Each row was made from one walk, in order. Every step used is in the known rows, and no mark comes twice. Write each row's walk.
Known rows
x-c-p: [-20  18  29   6  -9 -24  23 -32  12  30  27 -17  15   6  -4   1   3 -12
  12  38  38  14  -6   8  53  15   3  11   9  29   1  36   9 -40 -37   7
   9 -26  62  11 -22  12 -35  61 -36  13  12   2   5  -6  15 -17  -9 -27
  -1]
y-c: [-46   1  38 -15   7  11   6 -51  -7  42  17 -14   6  30 -15 -16   5 -24
  19  52  29   4 -13  -6  49  13   0  -2  11  53  10  48 -17 -10 -22 -12
  -5  -4  27  -9   3   3 -58  38 -73  23   9  30 -23  -7  13   4   4 -30
 -27]
w-y-c-d: [-47 -12  21 -46  32  -6 -11 -15  -8  50  22 -22  -7  14 -21 -22  33  -3
   3  45  43  29 -11  -4  49  15  -3   4  44  17   6  14  -6   4   9  -2
  -2 -21  36 -14   5  19 -35  45 -68   9  19  50 -27  -6   8  14  24 -27
 -16]
w-y: [-31   1  40 -50  12 -23 -22 -31 -34  30  12 -13   9   6 -18 -19 -14 -17
  -4  32  55  -2  -7  26  44 -12  -5  33  35   6  -7  50   1 -18  -3 -11
 -12  -3  36   7   2  -8 -49  39 -49   2  34  18  -9 -38  -6 -13  -6 -42
 -19]
d-y-u-x: [-33   9  -1 -27 -21   4 -14 -70 -12  44  40 -22  -2  -9 -36   4 -12 -77
  18  43  37 -30 -14  -3  13  42 -19  37 -11  33  -2  41 -12  11 -14  14
 -47  -8  44  12   9 -28 -38  42 -51  18   9  -6 -37 -28  11 -56 -36 -39
 -63]
p-x-y: [-12  -3  28 -18  14  -9 -13 -31  -7  21  12  -6  12   4  -1 -20 -54 -15
   1  39  19   0  -7   7  24  19 -15  35  10  27 -24  59  14  -6   5   2
   2  11  -7  12  -3  10 -48   5 -21  38  -1  -7  18  -1   4  -9 -17 -56
  13]
p-x-c-d: [-37  -2  14  -8  22 -38  11 -18  11  24  20 -30 -20   6  -4  -5  20  -1
   0   7  47  12 -11 -16  34  42   3  35  19  58 -15  31  21  23 -25  10
   1   1  25   7 -35  13 -30  41  -8  32 -15   4 -15   5   4   9  -9 -26
   7]
w-y-u: [-43  10  36 -61   9 -13 -21 -44 -15  41  32  -3 -10   0 -36 -14  -4 -42
  22  31  61 -25 -12  39  36   6  -3  10  33  -4 -11  40 -15 -23 -10  -8
 -13  -5  47  12   6   2 -40  41 -43  17  12  16 -30 -34   0 -13  -8 -42
 -52]
p-x-y-c: [-14 -13  17  -9  13  20  -8 -47  22  42  25  -3  13  15  -2 -24 -24 -15
  15  59   2   9 -16  -5  38  34 -13  12   2  40 -10  38  -4  -3   0   6
   0  12  -6 -11  12  26 -49   3 -45  33 -11   5   1  11  17  17  -8 -47
   2]
y-u-x-c: [-28  19   5 -24 -21  -4  22 -60  10  40  43 -22 -26  -2 -24  16  14 -57
  40  45  41 -13 -20   6  45  24 -15  25  -9  41 -18  37 -18  -1 -75  10
 -29  11  52   3 -19  -8 -47  37 -33  14 -25  -8 -44  -5  12 -24 -27 -20
 -30]
y-c-d: [-59  -8  21 -16  33 -10   9 -25  -5  39  14 -15 -15  26 -11 -23  34  -8
   6  29  35  26 -17  -9  39  24   3   1  31  49  14  28  -9  11 -10  -6
   0 -12  38  -5  -9   6 -50  53 -69  41  12  39 -25   4  13  16  20 -21
 -13]
x-y: [ -9  12  36 -11  22  -3  -2 -28 -17  25   6   1  15   9  -7 -20 -36 -18
   0  57  19   7  -4   6  30  -2  -3  29  20  16 -21  69  -8 -30 -11   2
   6  -3  29  24  -6  -6 -61  21 -49  18  24  -4  17  -6  -3  -8  10 -40
   1]
d-c-p-x-y-u: [-12   0  18  -8  -3   9 -16 -60  23  21  22  -3  12 -27  12  -2 -27 -22
  27  23  32 -13 -33  16  43  34 -10  17 -12   3 -12  19   2 -38   8   1
   3 -22  29  11 -10  61 -30  39 -11  35 -32 -20   7  16  20 -17 -29 -42
 -13]
c-d-y: [-41   0  11  -9  24 -23 -14 -18 -29  26   6 -34   4   1 -19 -16  10 -22
 -28  22  43   5  -3 -22  12  30  14  33  27  40   0  42  13  14  13  10
 -18 -28  49  24 -12 -25 -33  56 -46  15  40  19  -4 -17   7 -30  10 -30
 -34]
y-c-p-x: [-40 -14  21  -6  -1 -10   7 -44  29  41  37 -21  29  17   9 -11 -14 -20
  24  32  28   3 -21   4  36  41 -11 -10  -2  36  37  13  20  -7   7  -8
  -4 -10   8 -22  10  32 -25  41 -44  49  -3  15  -2  -1  27   0 -33 -46
  -6]
d-x-c-y-u: [-31  31   7  14 -33  -9  30 -53  33  25  58 -29 -23   4  -5  11  13 -37
  22  41  46 -36 -21   3  39  46   2  22 -21  29 -13  33 -11  -6 -32 -13
 -29 -21  76  21   3  20 -26  46 -13   7 -19   7 -39  -7  15 -15   2 -29
 -45]
x-c-y-u: [-44  30  24 -12 -18 -31  19 -50  32  29  46 -31 -16  17 -10  13  11 -39
  34  42  43 -33 -23  23  48  30  -3  -2  -3  23   0  39  -3 -10 -47   8
   9 -24  70  12 -13  29 -35  45 -33  14 -16   2 -35 -16  17  -5   0 -31
 -34]
x-y-u: [-22  14  25 -24  18   3  -8 -48  -3  38  23   7 -11   5 -28 -12 -26 -38
  20  53  24 -18  -9  26  25  13  -8  14  24   8 -23  53 -30 -31 -19  -1
  -2  -8  37  25  -4  -3 -53  23 -45  36   1  -6 -14   0   5 -10   7 -40
 -29]
p-x: [-45 -10  37 -23  16 -32  -8 -38 -10  30  12 -18   6  17  -1 -11 -38 -28
  10   6  42 -16 -10  13  15  19 -13  33   7  51   7  58  19   4   0  -7
 -16  13   1   4 -13  -4 -47  27 -29  38   5   7  -1 -26   4 -13 -28 -46
  -8]
y-u-x: [-49   4  19 -41 -17 -15   1 -59  -8  38  32 -16 -16   4 -18  10 -19 -68
  39  30  42 -22 -12  24  18  24 -23  30   6  31   6  51 -20   8 -34   1
 -32   4  34   7  -7 -12 -49  47 -49  39  -9  -6 -35 -20   4 -36 -30 -38
 -33]
p-x-c-y: [-37   8  26  -8 -13 -42  10 -37  31  17  42 -45   6  21  23   5 -16 -16
  11  27  35 -16 -26   7  45  35 -11  23 -12  46   3  37  38   6 -15  13
  13  -6  27  -4 -17  37 -26  28  -8  19 -12  -2  -3 -18  15  -8 -19 -35
   2]
u-x-y-c-p: [  5  -8   9  -8 -11  28  13 -42  19  47  48 -10  26  -1   2  -1 -19 -28
  30  82  -5  30  -9   3  43  24 -29   9  -6   5  15  14 -11 -33 -11  19
 -15 -25  26 -18  14  30 -39  37 -54  31   7  -7  14  18  19 -27 -13 -38
  26]
w-y-u-x: [-34  -3  25 -68 -11 -15 -17 -59  -9  44  41 -15 -15  -5 -33   7 -11 -57
  37  39  53 -18 -12  34  34  21 -27  31  15  -2  -5  27 -12  -3 -23   8
 -37  -3  37  -4   8  -4 -36  41 -42  16  -1   0 -39 -32  -2 -35 -29 -45
 -37]
y-u: [-50   9  32 -27   8 -13   1 -54  -8  34  20  -6 -15  16 -26 -10  -8 -48
  26  28  52 -32 -12  25  30  18  -1   8  16  27  -3  56 -19 -15 -19 -16
 -14  -1  43  15  -8 -12 -55  46 -55  40   3  14 -27 -18  11 -13 -12 -36
 -44]

Which walk is each row?
[-53  12  44 -18 -11 -24  -7 -39 -19  10  -2 -36  10   5  35   0 -23 -18
  10  18  57 -15 -31   4  53  -5  -2  29  -8  37  10  52  15 -14   0   3
   7 -32  48  13 -15  42 -52  49 -44 -13   5   8  -1 -28   8 -31   7 -25
  -3]
d-c-y
[-42  -9  37 -14  -2 -31   2 -36   9  31  25 -21  26   7   6   1 -38 -25
   7   7  36  -7 -10  19  20  23 -10  22   4  24  30  29  32 -17  15  -4
  -3 -14  13   0 -16  14 -27  48 -24  54  10   2  23 -14  11 -25 -37 -46
   6]
c-p-x
[-45  -4   9   2  16 -13  17 -14 -31  17  12 -15 -22  -4   1 -11   2 -14
 -17  15  50   4   1 -13   9  29  16  53  15  42  -2  44   3  15   7 -24
 -42 -19  45  26 -10 -19 -47  53 -39  29  24  28  -9  -2   2 -22  18 -28
 -13]
c-d-x
[-15  16   0 -13 -36 -16  30 -58  32  40  59 -22  -8  -7 -16  28  12 -49
  47  42  42  -2 -14  15  41  36 -16  13  -9  22   3  14  -6 -26 -61  10
 -26 -20  64  -5 -18  15 -23  64 -34  28 -22 -17 -21   2  20 -37 -38 -19
 -24]
y-u-x-c-p
[ -7  -4  13 -19  -4  37   6 -47   2  47  31  -7   6   5  -6 -10 -14 -33
  29  84   2  20 -18 -10  44  16 -24  24  -2  27  -8  38 -29 -13 -26  16
 -21   2  14 -15  13   9 -55  13 -58  13  -1  -5  -4  11   9 -14 -10 -35
   9]
u-x-y-c
[-31  17  20 -16 -36 -33  27 -42  13  27  41 -47   2  10  21  24  -6 -29
  28  47  31  -3 -16   5  51  18 -19  31  -8  32   7  33  22   0 -47  31
 -10 -13  50 -12 -14  21 -39  37 -24  -1  -8 -14 -11 -21   7 -32 -17 -23
  11]
u-x-c-y
[-57   3  19 -33 -28 -32   7 -53  17  35  45 -36 -10  12   5  19 -32 -70
  42  36  40 -35 -23  31  20  28 -32  15 -12  11  26  33   2  10 -23   8
 -26 -22  41  -4  -6  16 -37  43 -42  36 -14  -7 -27 -24   9 -37 -24 -39
 -21]
c-y-u-x
[-29   8  22  -4   3  17 -11 -58  -6  44  23 -23  27  15 -27 -18   9 -39
  -1  62  24  -1 -17 -30  40  34   7   6   2  55   8  40 -13  -5   0  -2
 -26 -12  37  -1  18 -10 -41  35 -73  -6  28  30 -22 -20  22 -10  -5 -30
 -53]
d-y-c
[-34  18  31  -4 -14 -33  22 -33  17  18  33 -35   3  24  10   4  -2 -14
   9  39  42 -11 -16   4  52   8   0  14   5  32  -1  48  14 -17 -36   6
  11 -23  56  10 -22  18 -39  40 -32   3   6   4  -4 -23  10 -12   6 -24
   1]
x-c-y
[ -1   6  29   2   5  20   8 -34  22  42  32  -2  33   8  -2 -20 -13 -11
  14  77   3  24 -10   4  45  16  -5 -12  14   2   7  24 -12 -49   0   2
  11 -31  35  -3   7  36 -39  33 -58  30  16  10  19  20  21  -3   6 -36
   6]
x-y-c-p
[-36 -21   1 -22  11   9  -3 -18 -12  37  37 -15 -12  -6 -16 -22  35  -9
   0  47  47  26 -10 -20  38  35   8  30  26  23   2   6 -16  12  13 -27
 -39 -26  46  -1  29   6 -26  46 -44  -1  18  51 -31  -4  10   1  25 -33
 -29]
w-y-c-d-x
[-36  -5  32 -45  12   9 -15 -40 -12  45  28  -9   5  21 -21 -25  13 -19
  15  61  35   8 -15   7  62   3  -2  -1  30  19   1  33 -17 -12 -11  -5
  -6  -4  35 -15  16  16 -49  29 -70  -4  17  37 -24 -19   6   5   1 -37
 -29]
w-y-c
[-27  21 -11   6  11 -10   7 -40  12  39  38 -27 -27  -5 -46  -2  52 -32
  -1  31  47  -5  -7 -23  25  53  13  16  21  42 -24  26 -13   7 -35  18
 -13 -25  78  29 -21  -8 -22  56 -31   0   4  12 -46   1  17 -12  10 -18
 -62]
x-c-d-y-u
[-21  -5  12 -13  43  14   3 -18   2  35  19  -8  -9  17 -13 -24  15  -1
  12  58   9  34 -13 -16  39  22   3   2  36  24  -8  25 -22  -6  -1   3
   4 -21  30  -1  -6  22 -51  31 -68  26  14  23  -2  26  16  20  32 -20
  11]
x-y-c-d
[-17  11   7 -54 -19  -4  -2 -59   3  41  61 -17 -26 -18 -34  11  23 -50
  36  52  50  -6 -15  18  54  25 -18  30   9  10 -25  21 -14  -9 -61  15
 -26   4  56  -9  -6   8 -31  35 -29  -9 -20   1 -48 -19   2 -21 -26 -33
 -36]
w-y-u-x-c
[-27  20   9  18 -29 -17  31 -36   9  20  39 -38  -2   9  16   1  -3 -19
   5  43  41 -11 -15  -7  48  30   7  38 -21  42  -7  43   8  -7 -27  -8
 -27 -19  61  17   4  12 -25  39  -8 -13   7  11 -10 -15  10 -29   5 -25
 -17]
d-x-c-y
[-40   5  45 -10  -6  -3  -8 -43 -21  18  -6 -14  24  -5  21  -4 -14 -11
   7  11  58   4 -24   5  53  -7   4  29  -3  29  15  46  14 -44  -2 -12
  -1 -38  48  11 -17  31 -46  69 -46   2  11   7  15 -11  15 -33 -10 -24
  -2]
d-c-p
[-27 -18   3 -14  35   6  -4 -18  16  39  27 -10  -4   6  -3 -29   1  -2
   7  44  11  25 -16 -15  29  46  -9  12  22  31  -5  21   3  14  12   6
   4  -5   2 -11   1  34 -32  14 -39  47  -8  21  -4  31  15  22  12 -42
  10]
p-x-y-c-d
[-25   1  -3   3  12 -23  -6 -26   6  25  25 -41  -7  -9 -17 -12  19 -11
 -20  22  40   9  -9 -43  21  63  16  42   6  60 -11  27  29  22   1  24
 -15  -7  37   7 -20  -4 -18  36 -10  12   3   7 -12  -1  10 -11  -8 -33
 -27]
p-x-c-d-y
[-14   7  24 -13  17  29   0 -46   3  40  23   1  10  21 -17 -25  -9 -19
  14  74   4  13 -17  -9  44  10  -5   0  14  28 -12  46 -30 -28 -14   0
   8  -4  27  -3   5  12 -61  14 -70  13  12  13  -4  11  16   8  13 -31
  -6]
x-y-c
[-48  -7  -1   4  12  11  20 -28  -5  33  28 -16 -17  11 -10 -17  25 -15
   3  39  37  20  -8 -31  28  42   8  28  11  55   7  22 -16  21   5 -23
 -40 -13  42   7  14  -7 -41  54 -53  24  12  43 -26  10  17   3  24 -18
 -27]
y-c-d-x
[ 11   1   5  20 -11  45  21 -38  21  37  46   1  25  -8  -5 -16 -12 -14
  12  80   1  19 -12  -9  40  33   3  16 -11   9   3  19 -21 -41  14 -22
 -28 -33  41   3  33  24 -29  32 -43  18  15  14  13  27  25 -17   4 -35
  -5]
d-x-y-c-p
[ -3  -5  28  -8   8 -13  -1 -26  17  26  28   0  31  -3   7 -11 -55 -12
   1  39  15   8  -3  20  23  27 -12  19   5   4  -2  36  25 -27  18   8
   7 -16   3   5  -5  32 -27  27 -16  50   8 -14  33   7  13 -22 -27 -55
  24]
c-p-x-y
[-50  18  15 -12 -15 -40  14 -50  48  32  55 -41 -14  16   0  10  -6 -42
  35  24  43 -40 -31  23  40  51  -9   5 -10  35   2  30  17   7 -27  14
   2 -10  40   0 -12  41 -12  25  -4  33 -37  -5 -31 -13  18   2 -23 -39
 -26]
p-x-c-y-u
[-11  -3  17 -12   5 -13  -3 -44  40  33  47   0  14 -12 -14  -4 -43 -35
  23  35  24 -17 -12  31  15  39 -16   8   8  -2  -3  25   6 -23  14   3
  -3 -21  20  11   1  37 -17  30 -17  58 -15 -10  10  15  15 -15 -29 -57
  -8]
c-p-x-y-u
[  4   7   7  11  -4  47  13 -43  -2  41  33   8   4  -2 -11 -26 -10 -19
  10  82   7   9 -12 -23  44  32  -2  32  -7  34 -18  38 -38 -25  -5 -17
 -29  -4  31   9  33   6 -50  15 -48   5  11  19  -6  20  11  -1  15 -30
 -22]
d-x-y-c
